What can hang from each mark
detu: lavuk seror
daroze: lavuk zagof
nuvut: lavuk seror
vorafe: lavuk numi seror
lavuk: daroze detu nuvut vorafe
numi: daroze detu nuvut vorafe
seror: nuvut vorafe
zagof: detu vorafe

Every row comes from one small tree of marks. The marks that hang from a mark follow it in brackets, in alphabetical order. Every link used is in the known rows. Which tree was each row made from?
Known rows
vorafe(lavuk(nuvut) numi(daroze detu) seror): [-16 -27  11 -27   1 -11 -19   1 -23  32  -7  15  10   2  10  11  19  -3
  -2   2   5 -13 -43  11  13  23  -5 -15  23   2 -10   7   4  15]
numi(detu): [  5  -4   6  -5 -11   5  -8  -5  -6   9   8 -10   2   5   6  -3  -7   1
   4 -14   6  11  -3  -1   4   6 -14  -3  -4   0  10   2   8   0]
daroze(lavuk(vorafe(numi)) zagof): [ 14  13 -12  12  10  10  15   4 -16  -4 -11  12  -4 -11  -3   7  -6  -7
   3 -17  -4  -2  20   4   3  -8  17   6  -8  -4  -7 -25  -2   7]
lavuk(nuvut(seror) vorafe(numi(daroze detu))): [  7  -4 -10 -15  15   5  10   7 -39  29 -23   4  -2  -3  -6  10  10 -31
   2  -5 -10 -19  -1  10  -2  20   8 -22   0   1   0   3  26 -12]
detu(seror(nuvut)): [ -4  -4  -1  10  -6 -14  -5  -3  -4  -2  -1  28   7 -16   8  -5 -13  -1
 -17   2 -11 -12  -8   0  11   1 -18 -14 -16 -17   5   2  10  -4]
daroze(lavuk zagof(vorafe(numi))): [ 29   5  11   5  -3   5  -1   1   1  -8  -8  16  -3 -19   6  -5 -12  -8
  -8 -16 -16  -9  14   8   8   0  21  -8  -4  -7 -19  -5   1  22]
nuvut(lavuk(daroze vorafe)): [  1   2   4   7  -5   7  -4  15 -11 -19  12   1   4 -10   1  -3  -5  -1
   7  -7  -7  11  17   1   1   7  -6  -8   2   9  13 -14  12  20]
vorafe(numi(detu(lavuk))): [ -6 -12  -4  -9 -17  -1  -1   3 -24  32  -3  14  -1   5  -5   3   4  -5
  10 -13  -4 -11 -12  -4   5   8   0 -20 -13   0  -1 -15  -3  -4]
detu(lavuk(daroze(zagof) vorafe) seror): [  6   8  -7  29 -10   6  20 -15   8  -3   7  17   9  -4   0   4 -26  19
   3 -14 -19   2  34  -9   9  -2  -4 -15 -16  -5   2 -20   3  -5]
daroze(lavuk(detu vorafe(seror))): [ -5  24  -6  29  15  28   8 -10   8 -10  17  11  -3  12  -8  24  -9  16
   7  -3  12  -2  -1  -2   1   3   7  23  14  -1  11   3  -1 -18]
zagof(detu vorafe(numi(daroze nuvut))): [ 14 -24   9 -18  -8  11  -2  31  -8  -3 -24  25  -2   0  -4  -8  -4 -15
  -6   1 -44 -46   4  25   8  26  26 -23  -4  -3  -9   1   4  19]
detu(seror): [ -8  -3   3   9  -4  -4  -8  -5  12 -12   1  10   3  -5   9  -7 -16   8
  -5   8  -7  -7  -2   0   4  -1 -13  -3 -10  -3   4  -7   8  -9]
vorafe(lavuk(nuvut) numi(detu) seror): [ -8 -25  17 -14   6 -12 -18   0 -18  19   1  22   8   5   7   6   7  -6
 -11  -2   9  -4 -36   8   8  20  -4 -16  13   6  -6   3   8  10]
detu(lavuk(daroze vorafe) seror): [-12   4  -5  24  -8   2   7  -6  10  -9  11  14   3   5  -5   4 -18  19
  12  -3 -10  -5  17  -7   4   0 -10  -5 -11   3   4 -23   2  -9]
daroze(zagof(detu vorafe(numi seror))): [ 31 -11  19  -5 -11  25   4  27 -18  -2 -12  49  -2 -10   6   8 -19  -2
 -33  -5 -42 -22   3  16  23  29  12 -25  -2 -15  -3  20  12  41]
lavuk(daroze(zagof) detu nuvut(seror(vorafe))): [ 23  19   7  22  21 -16  17 -11  16  -6   4 -13  10 -22   9   9   7 -14
 -21   9  -1  -2  39   0 -12   9  15 -34  16  -6  -3  17  28 -11]
vorafe(numi(daroze nuvut) seror): [-22 -20   3   0  -2   5 -16   9   0   8  -9  26  -5  -9  12  10   2  -4
   5   1 -13 -38 -15  19  15  13   4 -12   7  -2  -6 -14   2   3]
zagof(detu vorafe(lavuk(daroze nuvut) seror)): [ 15 -21  36 -11   4  -5 -14  16  12 -18   3  20  11   8   8   0  -6   5
 -25  12 -16 -10  -9  17   6  33  10 -12  24   5 -12  30  10  44]
lavuk(daroze detu(seror(vorafe)) nuvut): [ -8   7  22  23   9 -20 -15  -4  30 -22  18 -10  12 -11  14  -6   9  15
  -8  20   2 -11  12   2 -10   9 -16 -20  16   5  -3  -2  26 -12]
vorafe(lavuk numi): [ -6 -15  -7 -10   7 -19   4   3 -21   8  -9  20   5   2 -14   4  10  -7
  -6   1   2  -4 -21   1   6   3  10  -7  -2  -3 -15 -19 -17   4]
zagof(detu): [  7  -9   0 -10  -2   8   1  22  -9  -5  -9   6   0   7  -3  -1  -4  -2
 -10  12 -12 -10   3   7   2  14   6  -4   0  -4   6   6   3  15]
daroze(lavuk(detu nuvut vorafe(numi)) zagof): [ 21  18  -7  16  26  13  22  -3 -21   8 -14  11   1  -4 -19   7   6  -8
  -5 -13  -7  -8  19   2 -13   1  30 -11   9   2 -10  -9  10 -16]
numi(detu nuvut vorafe): [  4  -9   1  12 -13   5 -12 -26   5  10   2 -10 -10  10   3 -12 -25  -8
   6 -18  -7  12   3  10  -4   7 -14 -14 -11   0  23 -16  14 -27]
vorafe(lavuk numi seror(nuvut)): [-13 -18  -5  -4   5 -19  -2   8 -29  17  -3  52   8 -11   1  16   8 -10
 -23  -1  -2 -13 -39   4  22  12  -3 -13   3 -17  -8   0 -11  17]
detu(lavuk(daroze(zagof(vorafe))) seror(nuvut)): [ 24  -4  12  19 -23 -10   9 -11   9   3   6  39  12 -26   9  -9 -30   8
 -19 -16 -36 -13  22  -5  18   6  -8 -38 -22 -21  -6  11   9  16]
lavuk(daroze detu nuvut(seror(vorafe(numi)))): [  1   9   4  16  22 -23   1   9  -3  -4  -3   1   4 -19   2   7  22 -23
 -17  20   1 -21  12   6 -16  13  11 -37  18   0 -13  -3  28 -10]
daroze(lavuk(detu nuvut vorafe(seror))): [ -3  19   7  24  26  22   2  -8   9  -7   7   8   0  10  -7  18   2   9
   5   3  10 -10  -1   3 -12   7  15  16  24   9   4  14   9 -19]
numi(daroze(lavuk(nuvut vorafe(seror)) zagof)): [  2  11   4   6  16  16   2  -7  10   7  -6   1   2 -10  16  14   3   7
   7  -6  -3 -12   6   9   5   2  15  15  24   2  -5  16  10  14]
daroze(zagof): [ 19   2  -1   4  -1   3  12  -8  -3   6  -5   4   3 -10   2   0  -9   0
  -8 -10  -8   7  17  -2   5  -1   6 -10  -3  -7   1   5   0   7]
lavuk(daroze detu(seror) nuvut vorafe): [  4  10   7  27  13   7   6  -9   2 -14   9   3   7   3 -12   0  -8  12
  -4   1  -9  -2  18  -1 -12  10 -11 -17   8   9   3  -7  24 -24]
daroze(lavuk(detu nuvut(seror) vorafe)): [ 12  27 -11  21  37   7  21 -14   3  -5  -9  -4  -2   3 -18  11  -2 -18
  -2   6   6 -11  19  -3 -24   2  35   4   7   3   4  12  17 -38]

Which tree is each row?
[  5  10 -10   6  11  10  15   8 -14  -9  -6  12  -1 -11  -6   4 -12 -26
  -3   2 -13   1  14  -2  -2   7  18 -10 -13  -4  20   5  19 -11]  nuvut(lavuk(vorafe) seror)
[ 41 -11  25 -10 -25  14  -3  27  -6 -24   1  14   7 -23  11 -17 -20  -4
 -23  -5 -39   1  30  10  11  25   9 -33  -2  -4   8  17  21  55]  nuvut(lavuk(daroze(zagof(detu vorafe))))
[ -1   9   7   3  26 -23  -2   3  21  -6  -8  -8   2 -13  14   3  14 -25
 -11  23   2 -14  11   4 -11   6  20 -10   8   1  -5  20  24 -11]  lavuk(nuvut(seror(vorafe)))
[-10  -3  18  -1  17 -41 -14   1  24 -16   9 -18  16  -4  14  -5  23   1
  -2  16  17   5   1   4  -4   4   3  -2  22  12 -17  -2   3  18]  seror(vorafe(lavuk(daroze nuvut)))
[-17 -11  13   3  -1 -19 -22  25   9 -21   0  14   4 -23  16 -13   8 -21
   4   8 -12 -26   4  13   1   5  18 -23  -5   7   3 -24  15   4]  seror(vorafe(numi(nuvut(lavuk))))
[ 22  -5  12  -8  24 -20  13 -12  10   0 -14  12   5   2 -10  -5  -6 -24
 -21   8 -11  -6   0   0  -8  12  34 -15   0   1 -15  34  10  -7]  zagof(vorafe(lavuk(nuvut(seror))))
[ -3  -4 -21  10   2  -4   6 -26   9  15 -20  -6 -14  -6   2   2 -13 -24
   1   4 -19 -13   7  14  -4   4  10 -19  -5 -15   9  -6  13 -33]  numi(daroze nuvut(seror) vorafe)
[-11  -1   6  18   4  -6   1  -6   9  -4   3   9   6   3  -3  -4  -8  12
   9   1 -13 -15  15  -3  -7   4  -2 -14  -4  11  -5 -12  16 -11]  detu(lavuk(daroze nuvut vorafe) seror)
[ 27 -16  22   0 -10   6  -1  11  -3 -12 -11  34   3 -27   3 -19 -23 -20
 -11 -19 -42 -19  23  12   6  11  30 -42 -18  -1   0  -5  16  15]  daroze(zagof(vorafe(numi(nuvut(lavuk)))))
[ -6   8  -7  14  -3   6  17   0  -3   3   8   4   1  11 -13  10  -1  10
  16 -11  -5   2  18  -6  -1  -1   3  -1  -3   8   0 -15  -7  -1]  detu(lavuk(daroze vorafe))
[  6   0   6   5  16 -17  -6  -2   8  -6  -9  -8   0 -15  11  -4   0 -18
 -13  11   2  -7  13   7 -15   9   6 -21  10   5  -8   5  27   4]  lavuk(daroze nuvut(seror))
[ -2  12 -27  24  10   2   8 -37  18  11 -14 -14 -13  -2  -5   7 -13 -18
   5   6  -5 -16   9  10 -16  -2  22  -7   7 -18  11 -11   6 -49]  numi(daroze(lavuk(detu)) nuvut(seror) vorafe)
[ -1 -15  17   4 -31 -13 -33   7 -10 -10  20  16  15 -34  30 -19 -22  -3
 -11  -9  -8   3  -7   1  14  13 -42 -32 -11 -12  23  -8  29  23]  numi(detu(seror(nuvut(lavuk(daroze)))))
[ 15 -11 -14  -2 -19   9   7 -11 -11  15 -20   6  -4 -11   8  -2 -21   6
 -18   9 -41  -5   8  14  15  14 -16 -24  -2 -31  14   0  17   6]  numi(daroze(zagof(detu(seror))) vorafe)
[  1  -1  13  20   5  -6  -9 -11  11 -13   8  -1  11  -5   3  -7  -4  13
 -12  11  -4  -9   8   1 -12  10 -14 -24  11   4  -2  -5  24 -15]  lavuk(daroze detu(seror) nuvut)
[-23 -20  -6 -15   1 -10  -5   3 -18  19  -7  27   4  -2   2  19  16   4
  -3   8   0 -16 -38   8  24  12   1  -2  17  -7 -15  -4 -16  17]  vorafe(lavuk numi(daroze) seror)
[ -2   8  14  11  18 -29 -11   5  25 -18   0 -17   4 -19  22  -2  13 -18
 -10  20   8 -10  18   7 -12   8   8 -16  14   6  -9   5  27   7]  lavuk(daroze nuvut(seror(vorafe)))
[-20 -24  11  12   4 -17 -15   1  10 -14   6  29   5  -1   8   4  -9  -1
  -5  -1   2 -13 -11  15  10  12   2 -12   9   7 -12 -33  -7  14]  vorafe(lavuk(daroze) numi(nuvut) seror)
[-11   6  15  22 -11 -13 -20   5  23 -31  29  -1  15 -25  20  -8  -2  13
  -7  17  -5  -3  11  -2   3   8 -19 -23   8  -3  13 -11  22   0]  nuvut(lavuk(daroze detu(seror(vorafe))))
[ 44  -3  16  -9  -8  19  16  14  -4  -7 -10  19   2  -1  -3  -6 -20  -3
 -23  -6 -38  -4  26   6   9  18  18 -17  -7 -10   1  28   9  28]  daroze(zagof(detu vorafe))
[ -9 -21   5  22 -15 -21 -22 -41  21 -10  13  -6   2   6  11 -17 -40   5
   0 -12  -1  21   0  10   3   6 -32 -18 -12  -3  15 -38  10 -18]  numi(detu(seror) nuvut vorafe(lavuk(daroze)))
[ 20 -13  23 -15   7  -4   6 -14   8  16  -7  21  14  -7   8   7   2   8
 -15  -3 -20  -5  -8   7  15  17  19 -13  21  -4 -17  46   0  23]  numi(daroze(zagof(vorafe(lavuk(nuvut) seror))))
[  4 -24 -13 -17 -11   6  20  17 -17  26 -31  29   2  -4  -6   2  -1 -10
   0  -2 -41 -46  14  14   9  12  37 -35 -10 -11  -9 -11  -7   7]  vorafe(numi(daroze(zagof(detu(lavuk))) nuvut))
[ 11 -10  26  -3 -16  18 -19   9 -11   6   8  30  -4  -1  10   4 -15  -1
  -8 -17 -14  -8 -19  10  20  26 -14 -15  -2  -2   2  11  13  20]  zagof(vorafe(numi(detu) seror))
[  4  -8   9  11  -2  -9   3 -14   9  -6  14  13  13  -7  13  11 -13  16
 -15  -8   5  18   1   2  19   7  -8  -5  14  -6  -5  -2  -9  29]  vorafe(lavuk(daroze(zagof)) seror)
[ 16  18  -6  22  28   7  25  -8  -9  -3  -3  -2   2   2 -19  13   0 -13
 -10   2  -2  -2  27   0 -20  15  13 -20  11   5   4   7  25 -26]  lavuk(daroze detu nuvut(seror) vorafe)
[  4  11   1  21  22  11  15 -14  -3  -4  -1  13   6  10 -18   2  -6   8
  -5   4 -13  -8  10  -3 -13   8   1 -10   1   6   7   6  19 -41]  lavuk(detu(seror) nuvut vorafe)
[ 30  15  26  19   9  16   2 -18  23  -4   6  17   4  -9   7   5 -11   9
 -15  -6 -10 -11  10   4  -4  10  23  -9  21  -2  -6  39  15   2]  daroze(lavuk(detu nuvut) zagof(vorafe(seror)))
[ -9   2  -2  11   8  21   3  14 -23   1  -2  35  -7   3  -7  19  -1  -1
  -3  -6  -7 -11  -9   8  15  14  -2   0   1  -1   2 -12   4   5]  lavuk(vorafe(numi seror))
[  9  11  -5   6  30   1  20  -2  -6   0 -17   4  -3   2 -10   6  -1 -26
  -7   4  -7  -8  16   1 -14   7  23  -6  -1   4   3  14  23 -22]  lavuk(nuvut(seror) vorafe)
[ -4  -1  -8  15 -10   2  -7 -13 -15  22   0  28  -8 -10   5  11  -8  -7
 -19  -4 -10   2 -25   8  13  10 -24 -14   4 -24  16  11  12   0]  numi(vorafe(seror(nuvut)))
[ 31 -13  20 -11 -11   4   8   0 -19  33 -12  24   5  -5  -5  -7  -5 -11
  -7 -23 -30 -15   9  -1   2  17  20 -44 -11   1 -14  19  15   8]  daroze(zagof(vorafe(numi(detu(lavuk(nuvut))))))
[ 17  -7  27  14   7 -16  -1 -19  17 -15  11  13  17   3 -10 -10 -10  14
 -18   6 -12  -1   2  -1  -7  15   1 -23  10   5 -13  14  10  -9]  zagof(vorafe(lavuk(daroze detu(seror) nuvut)))
[  4 -24   2  -9  -7  17   0  21 -10   7 -21  35  -1 -11  13  10  -8  -7
 -14   1 -33 -40   4  27  20  24  16 -25   4 -14  -1  -4   7  25]  vorafe(numi(daroze(zagof(detu)) nuvut) seror)
[-21   3   0  14  -6 -28  -2   0  16   5   8  27  10 -15  13   0   1   1
  -3  12 -13 -23  -4  -9  13  -3  -6 -14 -17 -17   2   4   2 -12]  detu(lavuk seror(nuvut vorafe))
[ -6 -11  -7  36  -2 -15   0 -45  20 -11   9   5   4   9 -12  -7 -31  12
  -8   1  -7  10   4   5  -6   5 -13 -23  -1  -7  11 -34   1 -40]  numi(nuvut vorafe(lavuk(daroze detu(seror))))
[-18  -3   7   8   7 -33  -8  -9  30 -21  12   5  14  -2  13  -1  -2  10
  -5  20   7   4  -8  -3  12  -3  -4   6  -4  -5  -5  -7  -5  -8]  detu(seror(vorafe(lavuk)))
[ 20  15   4  13  17   2  10 -18   8   3  -5  -7   6  -9  -1  -3   3   1
  -5  -2   2  -3  18  -1 -19  -6  26  -8  17  -1  -6  11   7 -12]  daroze(lavuk(detu nuvut) zagof)
[  6  -8  24   8  -6  -4  -9  -6  20 -16  20  19   7   2   7   6 -14  15
 -10  -3  -2   9  -9   3  16  15  -5   1  13   3 -11  14  -7  31]  zagof(vorafe(lavuk(daroze) seror))
[ -9  -8 -12   1   8   9  10  12 -17   6 -16  14  -4   2 -13   6   6 -12
  17 -12 -18 -27   9  13   6   7  17  -6  -6   4  -6 -27  -1 -11]  lavuk(vorafe(numi(daroze nuvut)))
[ 29 -19   8  -3 -12  12  21  18  -4   5 -24  45   0   1 -14  -7 -23 -13
 -13 -12 -53 -38  27  11   5  19  45 -39 -22  -8  -9   1   0  11]  daroze(zagof(detu(lavuk) vorafe(numi(nuvut))))
[ -2 -15   0  14 -20 -18 -19 -35   3   1  15 -10   4   5  11  -9 -28  11
  -6  -6   4  34 -11   3   9   7 -44 -13  -4 -10  13 -26   9  -4]  numi(detu(seror) vorafe(lavuk(daroze)))
